Known rows, with every way that one mark hangs from another
(numi (katide peri) (sunep (nabok temuze))): [-21  23  -7   5   6   3  -2  12 -10   0  -6   6 -23 -42 -15  -2  35   5
   0   0   0]
(temuze sunep): [ 10  -4  -5  21  -1  -1  -1  -4  -1 -18   3   6   7   0   3  -1 -20   5
   2  -1  -5]
(peri (katide (nabok temuze))): [-23 -18  -2  23   7   3  13   4  -3  -2 -11  13   8   0   1  -6 -25  -3
  -6   6   0]
(sunep (nabok katide temuze)): [ -5  18  -2   4   4  16  -3  -6  -2   5   9  15 -14 -17 -29  -6  24  -1
   1   1  -4]
(katide (nabok numi temuze) peri): [-26 -15  -2   9   1   2  10  13 -10 -12   3  18  18 -14  -2   2 -17   2
  -8   5   8]
(numi (sunep (katide peri) (nabok temuze))): [-15  29 -10  11   8  -1   6  16  -4  11  -8   9 -21 -41 -25  -6  26   5
  11   8 -10]
(sunep nabok): [  0   1   3  -2   1   5   3  -2   2   6   4   6  -7  -4 -12  -4   7  -1
  -4  -5  -5]
(numi (katide (nabok temuze) peri) sunep): [-32  -1  -9   8   6  -6   3  19 -13  -7  -3   6 -12 -36   1   1  15   1
  -4   5   4]
(temuze katide nabok sunep): [ 17 -20 -15  29 -14  -4   4 -10  -5 -21  -5   7   1  10  20  -4 -26  -2
  -6  11   4]
(peri katide): [ -4  -5  -2  14   2   3   6   1   0  -1 -13   2   4   8   2  -4  -6  -5
  -4   4  -1]
(temuze (numi sunep)): [ 10  -4  -4   1  -5  -2  -9  12   1   8  -3 -10 -12 -16  -2  -3  12   2
  -3  -4  -3]
(katide nabok peri): [-16 -15  -2  12   0  -8   8  16  -5 -11  12  10   2  -7   1   6  -3  -9
  -7   4   0]
(temuze katide nabok): [  7 -15 -11   9 -13  -3   5  -5  -3  -4  -9   1  -5   9  18  -3  -3  -7
  -8  12   9]
(peri (katide (nabok numi))): [-15 -38   0   3   1   3  18   5  -2 -11  -8  13  24  10   8  -5 -25  -4
 -16   1   4]
(temuze nabok sunep): [ 18 -18  -9  25  -5  -2  -2 -10  -2 -33  -3   9   4   9  12  -2 -39   0
   4   5  -2]
(nabok (numi katide sunep)): [ -7  -7  -7 -24   2   2   1   4  -7  -5 -13  -4   4 -20   6  -3  17   8
  -6  -4   7]
(numi (sunep katide)): [ -1   7 -10  -6   5  -8   6   8   1   9 -12  -4 -11 -20  -6  -5  15   4
  10   5  -8]
(nabok temuze): [-8 12 -1  9  3  4 -2 -2 -3  4 -6  4  0 -8 -5 -3 -7  6  5  3  3]
(nabok (katide peri) (temuze sunep)): [  0  20 -12  37   1   6  -8   1 -11 -24  12  18  -2 -21 -18   2   7   0
   6  11  -3]
(nabok (numi (katide peri) sunep)): [-14   2  -9 -13   0  -1   0  14 -12 -12  -9   0   1 -27   3   3  28   4
  -7   1   8]
(numi sunep): [ -3  -6  -9  -8   2  -3  -1  10   0  13  -8  -8 -11 -10  -5  -3   7   1
   3   4  -2]
(katide peri): [-6  8 -3 10 -2 -4 -1 11 -5 -7  4  4 -2 -7 -3  6 11 -5  0  5  1]
(peri (katide (nabok (temuze sunep)))): [-13 -22  -7  45   5   1  12   0  -4 -19  -7  19  13   0   3  -8 -46   2
  -5   5  -5]

Rows
[-22  12 -10  -4   3   3  -2  12 -15  -9 -14   4   1 -36  -2   0  20  10
  -2   3  11]
(nabok (numi (katide peri) sunep) temuze)
[ 25  -6  -3  10 -11   6 -12  -7   0 -25   9   6 -10  -1   0   0  13 -10
  -3   3   1]
(temuze (nabok katide) numi)
[ 29  -2 -10  41 -13   2 -14  -1  -7 -48  17  16  -6  -9  -1   4   1 -11
  -2   7  -3]
(temuze (nabok (katide peri)) numi sunep)
[ 11  31  -5  49  -1  -3  -3   4  -7 -30   3  15   1 -33  -4   0  -5  11
   8   2  -9]
(nabok (temuze numi (sunep (katide peri))))
[ -7  13 -11  -3   6  13  -5   4  -2  17   1   7 -25 -28 -34  -9  32   0
   4   4  -6]
(numi (sunep (nabok katide temuze)))
[-11  25  -8  17   2   7  -6   6  -9  -7   8  13  -9 -20 -20   4  27  -5
   4  12   2]
(nabok (katide peri) temuze)
[-12  -2   2  29  -3  -2  -2  16  -7 -12  11  12   0 -22   0   4  -5  -1
  -8   0   1]
(katide (nabok (temuze numi)) peri)
[-21  -6   1   7   2  -8   6  11 -10 -24  10  10  -1 -18  11   7  14  -5
 -11  -1   3]
(numi (katide nabok peri))
[ 20   6   2  23  -6   0  -9  -8  -5 -35   6   4   2 -17  15   0   2   9
  -7 -14  -2]
(temuze (numi katide) sunep)
[-13  35  -2  19   7   2   8   5  -4  -3   0  18 -11 -31 -20  -3  19   4
   9   4  -7]
(sunep (katide peri) (nabok temuze))
[-14  -2  -3  13   4 -12  15  14  -4 -15   8  13  -1 -17   0   4   5  -6
   0   7  -6]
(sunep (katide nabok peri))
[-17  -8 -12   7   5 -15  13  24  -4  -1   0   6 -10 -27  -5   1  11  -5
   2  10  -9]
(numi (sunep (katide nabok peri)))
[  4 -28 -12 -14  -5   1   1   3  -3  -8 -17  -1   4   0   6  -5 -17   0
  -1   8   7]
(temuze (nabok (numi sunep)))
[ -9  15  -6  23   1   5  -1  -3 -16 -40  -3  18  18 -27   6   1  -9  14
  -2  -1   8]
(nabok (numi (katide peri)) (temuze sunep))
[-11  14  -8   4   0  13  -3   5 -11 -12   5  17   8 -19 -19   2  21  -1
  -1  10   9]
(nabok (katide peri) numi temuze)
[ 21  12  -3  34  -7   8 -11   3  -4 -28  26  19 -10 -22 -21   1  27  -6
  -7  -5 -12]
(temuze numi (sunep (nabok (katide peri))))
[-19   0 -19   3  -7   2   6  19 -13  17 -15   2   1 -25  -3  -3  17   5
  -8  15  12]
(nabok (numi sunep) (temuze (katide peri)))
[  6   1 -10  13  -6   2  -6   2  -6 -25   8  13 -11  -2  -6   5  18 -17
   1  16   3]
(temuze (nabok (katide peri)))
[ 20  -4 -10  27  -2  -6   5 -13  -1 -38  -6  12   3  -2  10  -4 -31   3
  11   7  -8]
(temuze nabok (sunep katide))
[ 24 -11 -13  48 -22  -6  -4   3  -8 -33   5   9  -2  -4  21   2  -8  -5
 -12  10   3]
(temuze (katide peri) nabok numi sunep)
[-17 -18  -8  17  -8  -9  14  17  -8   2   9   8  -2  -6  10   4  11 -10
 -17  11   5]
(temuze (katide nabok peri))
[-12  -4 -10 -11   3   6   0   7  -5  11 -17   0   7 -18  -9  -7  -7  11
   2   4   7]
(nabok (numi sunep) temuze)
[  0  12  -5   6  -5  -5 -10  17  -8 -12   0  -6 -17 -34   5   4  39   0
  -7  -4   1]
(temuze (numi (katide peri) sunep))
[  2  -8 -13  19 -15  -6   5   5  -8 -11  -4   5  -7   2  16   3   7 -12
  -9  17   9]
(temuze (katide peri) nabok)
[  6  13 -10  27   2  10  -7  -9  -6 -17   7  14   0 -13 -16  -4  -4   4
   7   6  -4]
(nabok katide (temuze sunep))
